Each row comes from the steps of one walk. Every step used is in the known rows, and no mark comes twice. Write the walk behind each row, first mark first.
In the rows, zero is written as 128.
Known rows
vaselas/bifav/koto/nufup: [107  92  81 107 152 141 107 143 163 146 107 144  90 153 139 129 126  82
 124 121 154]
vaselas/bifav/koto/nufup/runof: [103 144  48 126 153 145  80 143 144 148  67 140  87 136 152 137 120  84
 137 139 175]
nufup/koto/bifav: [147 100 214  93 112 107 191 131  99 110 168 122 173 163 119  91 137 156
 126  71 129]
runof/bifav/gemozu: [121  90 114 150 130 132 133  92 138 133 131 120 115 109 152 138 164 127
 114 147 133]
koto/bifav/gemozu: [151 115 146  97 109 121 160 100 107 136 138 154 151 104 122 100 149 148
 111 125 124]
koto/nufup/gemozu: [128 148 191 122 141 138 122 167 140 124 155 108 136 185 107 143  87 130
 130  98  78]
gemozu/bifav/koto/nufup: [143 142  82 116 130 141 103 167 149 112 138 128 112 124 111 117 138 120
 126 144  93]
nufup/koto/bifav/gemozu: [145  84 160  98 104 101 181  96 114 126 170 132 160 114 149  81 162 154
 118 102 136]
koto/bifav/gemozu/nufup/runof/ledi: [123 152 115 139 107 103 123  83 120 165 114 139 143  90 117 127 107 143
 144 174 177]
vaselas/bifav/gemozu/nufup: [ 98  62 102  97 146 128 144  62 144 153 120 143 104 120 163 125 122  93
 108 111 164]
runof/nufup: [137 157 194 114 127 127 169 165  73  97 160 141 160 190 123 117 136 141
 123 116  98]
bifav/gemozu: [135 120 122 129 120 129 136 104 117 128 148 136 133 125 142 115 146 136
 110 136 116]
vaselas/nufup/gemozu/bifav: [160 186 252 118 108 128 153 183 109  95 151 113 156 128  49 116 117 161
  99  99  10]
koto/bifav/gemozu/nufup/runof: [135 142  91 120 123 125 134  69 109 148 104 145 135  64 150 138 113 136
 138 134 166]
runof/bifav/gemozu/nufup: [111  66  87 152 143 134 136  60 157 145 138 116 102  92 164 169 135 116
 129 137 154]
gemozu/bifav: [144 149 184 101 120 132 147 150  96  93 145 126 155 160  93  94 136 148
 106 113  78]
koto/nufup/runof/ledi: [113 209 123 169 129 116  86 156 126 139 139 100 135 181 117 139  99 126
 152 173 146]
gemozu/nufup/koto/bifav: [136  80 193  95 124 107 191 100 119 121 174 119 160 144 131 123 108 144
 142  62 148]
gemozu/bifav/koto/nufup/runof/ledi: [124 208  74 158 116 120  64 181 140 129 108 120 122 130  93 117 126 129
 145 202 126]
nufup/runof/ledi: [119 197 169 163 115 114 107 152  95 129 115 117 154 175  95 123 108 147
 139 165 141]
gemozu/bifav/koto: [146 135 129 113 117 140 122 165 117 102 119 146 132 117  88 102 149 143
 112 136  85]
koto/bifav: [150 129 204  92 117 127 169 134  94 120 136 146 162 148  91 109 124 151
 121  96 116]
bifav/koto/nufup: [133 129  78 137 138 143  98 155 154 131 142 131 105 134 130 148 122 112
 141 138 125]
vaselas/bifav/gemozu: [109  83 125  96 133 127 143  94 126 143 116 147 118 143 150  94 151 104
  94 118 145]

Write each row's walk
[130 182  44 158 139 145  69 155 136 132  98 125 105 115 144 157 114 114
 153 156 149]  bifav/koto/nufup/runof
[121  69 111 131 127 109 158  69 142 128 183 108 132 117 184 127 132 128
 132 105 145]  bifav/gemozu/nufup/koto
[148 106 174  91 104  94 206 123  83 111 187 146 173 136 163  72 178 157
 122 111 125]  runof/nufup/koto/bifav/gemozu
[ 95  35 113  98 141 108 165  59 150 143 150 123 114 139 193 107 134 100
 116  87 174]  vaselas/bifav/gemozu/nufup/koto
[131 131 137 134 136 144  96 179 163 133 129 129 115 143 104 150  95 124
 137 121  88]  bifav/koto/nufup/gemozu
[116 191  69 179 124 122  58 167 148 147 110 120 113 138 112 148 108 121
 158 197 158]  bifav/koto/nufup/runof/ledi
[149 223 154 164 118 131 120 145  90 111 123 112 138 105 109 153 118 141
 129 129 103]  vaselas/nufup/runof
[120 139  85 177 136 148  93 138 126 127  59 128 106  96 130 164 142 126
 143 158 160]  nufup/runof/bifav/koto
[111  80 128 102 137 140 128 138 132 134  87 160 108 143 116 112 136 103
 110 112 148]  vaselas/bifav/koto
[144 135 186 106 114 142 120 189 124 102 105 142 140 129  64 104 124 154
 110 122  50]  nufup/gemozu/bifav/koto
[104  94 139 101 150 143 107 168 171 147  96 141  99 162 114 130 103  95
 122 106 116]  vaselas/bifav/koto/nufup/gemozu
[139 199  51 135 132 144  75 169 128 114  95 124 112 107 125 126 131 122
 139 162 114]  gemozu/bifav/koto/nufup/runof
[107  37 102 153 139 113 158  56 163 136 167  95 114 107 191 150 150 121
 135 116 164]  runof/bifav/gemozu/nufup/koto
[141  90 121  97 120 122 161  71 127 147 141 149 135  79 134 131 117 134
 125 116 144]  koto/bifav/gemozu/nufup
[138 174  93 196 127 142  99 144 134 127  81 117  99  51 113 185 147 127
 141 160 132]  vaselas/nufup/runof/bifav/koto
[121  84 166 127 135 115 165 102 128 112 181 101 144 163 153 138 108 132
 141  74 138]  gemozu/nufup/koto
[118 139  81 170 133 135 108  92 118 134  86 115 114  94 166 147 157 128
 127 165 157]  nufup/runof/bifav/gemozu
[138 163 199 102 132 135 127 181 134 105 152 106 143 177  89 114 102 138
 116 106  44]  koto/nufup/gemozu/bifav
[111 120  59 178 149 148  94 108 146 138  63 123  92  77 144 195 116 113
 158 148 179]  gemozu/nufup/runof/bifav/koto
